Each row was made from one walk, in order. Every step used is in the known rows, and no mark comes twice. Write each row's walk.
Known rows:
tegek, lunot, falo, veme: [-10 -33  21   2   0  23  -4 -19  36   9  10   2 -21  26   5  -3  -7  22
  -5  39  18   7 -20   2  41   4  -3  -8 -43  -1  15]
fifov, lunot: [  3  -4   8 -16   7  -9 -10  12  -1  -9   7 -13  13 -24  -5   8 -17  10
 -22 -10  10   1   1  -7   4   2 -11  -6   1   2  -7]
falo, visu, demat, lunot, gedoker, notubi: [ -2  33 -11   2   5   8  -3 -11 -27  -8   5   0   3   8 -25  16  20 -16
  15  -2   1   7   8  33 -31   1   7 -36   5  17  52]
notubi, gedoker: [-11   4 -11  16   7 -31  -8   7 -18  -9  -6  14 -11   9 -20   3   0  10
  -5 -19  -3 -35   5   1   7 -19 -17  -5  18  -2  26]
fifov, lunot, demat, visu, falo, veme: [ 23  -9   1 -27  -9  22 -11  21  -6   7  -5 -16  47 -24   9 -12   4   0
 -20 -14 -16  21   1 -28  -9   9  -5  10 -10  -8 -13]
demat, visu: [  2   2 -13   7  -1  -1 -10   4 -22   4 -21 -10 -13 -17   6 -13  30  -5
  -8  -7 -31  -4  18   7 -16  -2   0  32  10  11 -45]
visu, falo, lunot: [ -9 -18  -9  10  -3 -15 -11 -20 -14 -10  -2  11 -39   6  -4  -1   3   1
   3  11   7  -4  -5 -41 -28  20 -10  -3 -30 -41   4]
falo, veme: [-30 -14  25  20 -39   2 -26  -7 -16   6  -3  16  -6  21  11   1  11   1
 -32  13   1 -14 -10  -3  -8  -8   7   7 -20   6  22]
notubi, gedoker, lunot, falo: [  2  -5 -10  -5   4 -25  13  -1  12   0  -6  23 -18  16 -32   0 -11   9
  11 -20  -8 -29  -1  16  35  -9 -16  14  21   1  35]
visu, falo: [ -9 -19  -5  22 -16 -11  -4 -20 -10 -14  -5   6 -16   8   9  -1   5   1
 -16  -5 -11  -7  -7 -44 -28  20   3  -1  -3 -40 -13]
tegek, lunot, demat, visu, falo: [  3  -2  -2  -1   8  35   2  14  24   8 -12 -16  25  -2  27 -20   9  14
   6  18  -9  24  -6 -30  14   5   5   6 -22  -2 -18]
demat, lunot: [  4  19   3  17  -5   4   3  16 -16   7   2  -4  31 -24   3  -5 -31  -7
 -12  -3  32   2  22   8 -28 -11  -7  -3  -7   6 -16]
visu, falo, veme: [-17 -31   9  17 -41  -4 -16 -24 -14  -5  -5  20 -13  20  12   0  11   2
 -29   5  -8  -7 -16 -46 -28  19   4   1 -30 -43  10]
mipane, gedoker, lunot, fifov: [  4  17  26 -16 -18 -10  23  -6  53   1  19  25  14  -6  27 -10  -4 -11
  15  -3   1   2  -9   3  30   2  14  34  20  12 -45]
visu, demat: [-10   9   0  28 -22   7  -5  -7 -26 -13   2  -5 -16   7   3   5   4 -15
  -8 -18   4 -13  -4  35 -20   5  18 -14  14  42 -17]
fifov, lunot, gedoker, notubi: [ 13  -6   0 -30   0   5  11   9  -1  -7  10 -13  18 -10   0  18 -17   7
 -14   3   2  12   3  12  -5 -18   6 -15   1 -15   5]
demat, visu, falo, veme: [  0 -22 -11   1 -30  -1 -16 -11 -25   6 -21   6 -14  -8  12 -13  38  -4
 -21  -4 -35   1   5 -25 -30  17  -3  30 -24 -25 -29]
fifov, lunot, tegek: [  4 -14  11 -21  21 -24  -3   9   6   2  16 -17  18 -22  -7  25 -27   2
 -15 -11  16   6  -8  -5  19 -19  -4 -21  26   2  -6]
tegek, lunot: [-21  -3  12  10  10   9  -2   6  28  -3   1  -8  -6   4  15  -1  -8  23
  -2  29  17   6 -11 -10  26  -7  -2 -10 -23   8  -2]
notubi, gedoker, lunot: [-10  11  -9   0  -1 -33   7  13   5  -4 -13  24  -4   6 -23   3  -9  11
   6 -22  -9 -31   1   7  24 -17 -14  13  22   4  34]
falo, lunot: [-19   6   0  12  18 -11 -20  -2 -16  -3   2   4 -44   4 -12   0   0   2
  15  24  23 -10   5   3  -7  -5 -14   2 -22   8  12]
fifov, lunot, gedoker, mipane: [  7 -11  13 -44  12  -1  14  14  22  -2  16 -14  21 -11  33  24 -15   9
  -9   0   5  13   2  15  27   1   7 -15  -5 -19   7]
mipane, gedoker, notubi: [ -4  12  19   3 -13 -21  24 -16  11 -21  -8  26  -6   2  17 -15   3   2
  -3  12   2   5   5   5 -32 -11  12  36  15  -8 -41]
notubi, gedoker, lunot, fifov: [  3  15  -7  -3  -6 -36   7  19   9   1   5  19   8   3 -31   9 -11   8
  10 -20  -4 -31  -2   5  32 -12 -13   4  23   4  26]
tegek, lunot, demat, visu: [  1   6   1   2  12  37   0  20  25  10 -12 -19  27  -1  26 -21   8  13
   8  22  -6  21  -4 -15  21  -6   5   7 -14  15 -19]
fifov, lunot, falo, visu: [ 15 -17   5 -28  30   0  -8 -14   8  -2  17 -11 -10  -6 -29   9  -4   7
  -7  -4   3   5  -4   3  20  16 -19 -15   2  -6  26]
mipane, gedoker: [ -9   5  23   4  -6  -7   9 -18  25  -8   7  20  -5   2  39 -15   5  -8
   0  -1   2  -3  -1  -1   4  -6  10  23  14   6 -45]
falo, visu, demat, lunot: [ -8  32  -4   8   9   4 -15  -7 -25  -5   5   0   0   1 -22  10  20 -15
  11 -10   6   0   6  24 -22   9  -1 -34   5  27  46]
gedoker, lunot: [-16  13   5   1 -12 -10  14   8  23   2 -14  11  -3   1  -2  -1 -11   2
   4  -5  -8  -6  -1   8  17  -1   7  31  23  17  -1]
notubi, gedoker, lunot, demat, visu, falo: [  8   9 -20  -8  -5 -15  11  18   3   3 -22  17  17   2 -14 -13   3   4
  11 -29 -28 -16   3 -12  14  -6 -10  25  21  -7  23]
falo, visu, demat, lunot, tegek: [ -7  28  -3   7  17  -2 -12 -10 -20  -1  10  -3   2   2 -23  18  15 -19
  14 -12  10   3   2  25 -13   0   2 -40  18  26  46]

Write each row's walk:
[ 25   4  -2 -24   9  20  -6  29  -4   5  -7 -25  46 -30   7 -12  -1   0
 -13 -17 -14  18   9 -12  -1   2  -4  11  10   9 -23] | fifov, lunot, demat, visu
[ 19 -27   6 -21  16   2  -1  -9   9  -3  16 -13  -6 -10 -16   4 -19   7
 -17  -6  10   2  -3   6  19  11 -13  -5   0  -4  -4] | fifov, lunot, falo
[ -3   3  16   7   3   5  -5  13  34   5  26 -13  13  -1   4   7 -10  18
   4  31  23   4 -16 -13  37   1  -1 -23 -21   6 -12] | tegek, lunot, fifov
[ 11 -12 -28 -10  -5  -3  -1 -10 -26  -1 -19   1 -30 -10   0  -6  32  -4
   5   9 -30   9  13 -12 -39   6  -3  25 -23 -34 -29] | demat, visu, falo, lunot, gedoker, notubi
[-14  -1   6 -17  23  -5   4   1   8   3  10   3 -36  18  24  16   2   0
  28  33  17   2   7  26  16  -5   4  -7 -27 -13  27] | falo, lunot, gedoker, mipane
[ 16  17  -7   3 -12  18  24  12 -16   7   4  -4  37 -10   8   6 -30 -10
  -4  12  25  12  23  30 -36 -29  10 -13  -8 -10  -6] | demat, lunot, gedoker, notubi
[ 17   6  -5  18 -17  22   8  -9 -23   0  12  -7   1  -3  -6  -1 -18 -20
  -4 -18  28   1   6  53 -22   8   9 -21  -7  37 -20] | visu, demat, lunot, falo
[  6 -12 -23  -4  -2  -7 -13  -9 -25   0 -18   0 -32 -18   1 -12  33  -4
   2   0 -25   3  11 -23 -31  17 -12  28 -24 -24 -34] | demat, visu, falo, lunot
[-18  24  -2  12  10  -1 -20 -18 -21 -12   3   0 -22  15 -22  12  36 -13
  11 -10 -10  -7  -3  18 -12  12   3 -30  18  29  49] | falo, visu, demat
[ -3 -25  11   3  19  19   6 -15  37   3   9  -7 -24  19   3  -5 -11  22
   4  32  16   6 -15   3  40   5  -4  -9 -24   0  -1] | tegek, lunot, falo
[  7 -13 -20   3 -12  -6  -7  -8 -21   0 -21  -3 -16 -16   9 -13  34  -3
 -11 -10 -36   0  11 -23 -30  16  -2  29  -5 -23 -46] | demat, visu, falo
[  0  -8   4  -2  -6  39  -4  13  21  12 -12 -10  27   4  29 -20  12  14
   0  24  -8  24 -11 -31  15   3   6   6 -35  -3  -8] | tegek, lunot, demat, visu, falo, veme
[ 10 -11   4 -30   6  17   1   8  10   2  20 -18  19 -11  14  19 -15  -1
 -13  -5   1   7  -1   8  21 -13   5 -24   1  -6   2] | fifov, lunot, gedoker
[ -7 -23  -6   7   7 -24  -7 -23  -9  -4   6  10 -35   8  -6  10  -4  -2
   7  11  11   0 -13 -39 -16   7  -5 -13 -13 -41   4] | visu, falo, lunot, tegek
[-13   4   9  -4   3 -23  21   4  30  11  -4   7   2   3  -4  15 -21  -5
  12  -6  -3  -1 -12  10  32 -21  16  16  49  18   0] | gedoker, lunot, tegek
[  3 -14  -6   8  -8 -17 -12 -16 -11  -5  17   8 -26   3 -11   5   2  -2
   7  13  10  -5 -10 -41 -20  24  -8 -11 -29 -41  -3] | visu, falo, lunot, fifov
[  2   4 -14  -8   7 -22  10  -7   6  -2  -4  23 -20  20 -41   5   1   3
  19 -26 -11 -27  -4  26  33  -2 -15   0  20  11  54] | notubi, gedoker, lunot, falo, visu, demat
[  4 -16   1   7  28   5  -6 -41   4   2  10   2 -43  33 -30   0  19  -4
  12   8 -11  -8  -3  15  15  16  -5  -9  19  -2  36] | lunot, falo, visu
[  6  15  -1  19 -14   4   7   4 -26   2  14  -9  18 -11   1  14 -24 -25
  -2 -21  32   3   2  44 -21 -12  16 -31  13  41 -20] | visu, demat, lunot, tegek
[  7  10   5  12  11 -10  11  13  -9  15  11  -9  38 -21   2  13 -39 -13
  -4  -3  38   7  13  11 -12 -30   1 -18  17   7 -16] | demat, lunot, tegek
[ -2  22   5   2 -10  19  17  21  26  10 -18   2  29   5   8 -16 -11  -6
  12  -8 -17   7  -1   1  15  -4  18  34  36  25  -1] | gedoker, lunot, demat
[ 15   6   7 -15   9  18  -4  25   1  -1   2 -22  46 -21   5  -7 -15   1
 -14 -13   0  14   1 -16   2  -1  -2  -4  14   7  -5] | fifov, lunot, demat
[ 20   5 -14  10  -6  32  -1  12 -15   8 -23 -14  32  -4  23 -30  25 -14
   1 -11 -40  14   9 -28 -26   7  15  26  21  -4 -34] | lunot, demat, visu, falo
[  0 -11 -10  12  -2   5  -8 -11 -13  -6  -4   6 -15   8   4 -11   4  -4
   8   9   0   5  -6 -46 -29  19  -3   0 -22 -37   5] | visu, falo, lunot, demat
[ 16  16  -8  13   2  35  -4  22 -15  12 -23 -19  35  -4  21 -30  23 -13
   4 -10 -36  11  14  -7 -15  -5  14  28  30  20 -34] | lunot, demat, visu
[-14   4   6  -4  15 -57  11  17   0 -14 -13  20  -7  11   6  10   0  22
  -1 -11   1 -27   9   8  15   1 -14   6  11 -21  36] | notubi, gedoker, mipane
[ -5 -15   7  -2  25  22  -1 -24  32   1  13  -7 -29  23  -9   3   6  15
  16  28  13   9 -17  12  39  14  -4 -25 -25  11  28] | tegek, lunot, falo, visu, demat
[ -7   3  -8  -2  11   2   2  -6 -16  -1   4   4 -38  19  -8  11  -1  -2
  24  36  14   1   8  24 -15 -23   3  -7 -22  -9  24] | falo, lunot, gedoker, notubi
[  3  18  10  -2 -18 -12  12  15  29   9  13   5  15  -4 -12   6 -13  -3
  12  -3  -4  -7  -8   6  27   4  10  18  26  18 -11] | gedoker, lunot, fifov
[  5  20  -3  22 -24  14   2   6 -31  -5   6  -7  14 -13   3   1 -17 -20
  -8 -20  28   0   9  43 -32   1  10 -21  -5  40 -21] | visu, demat, lunot
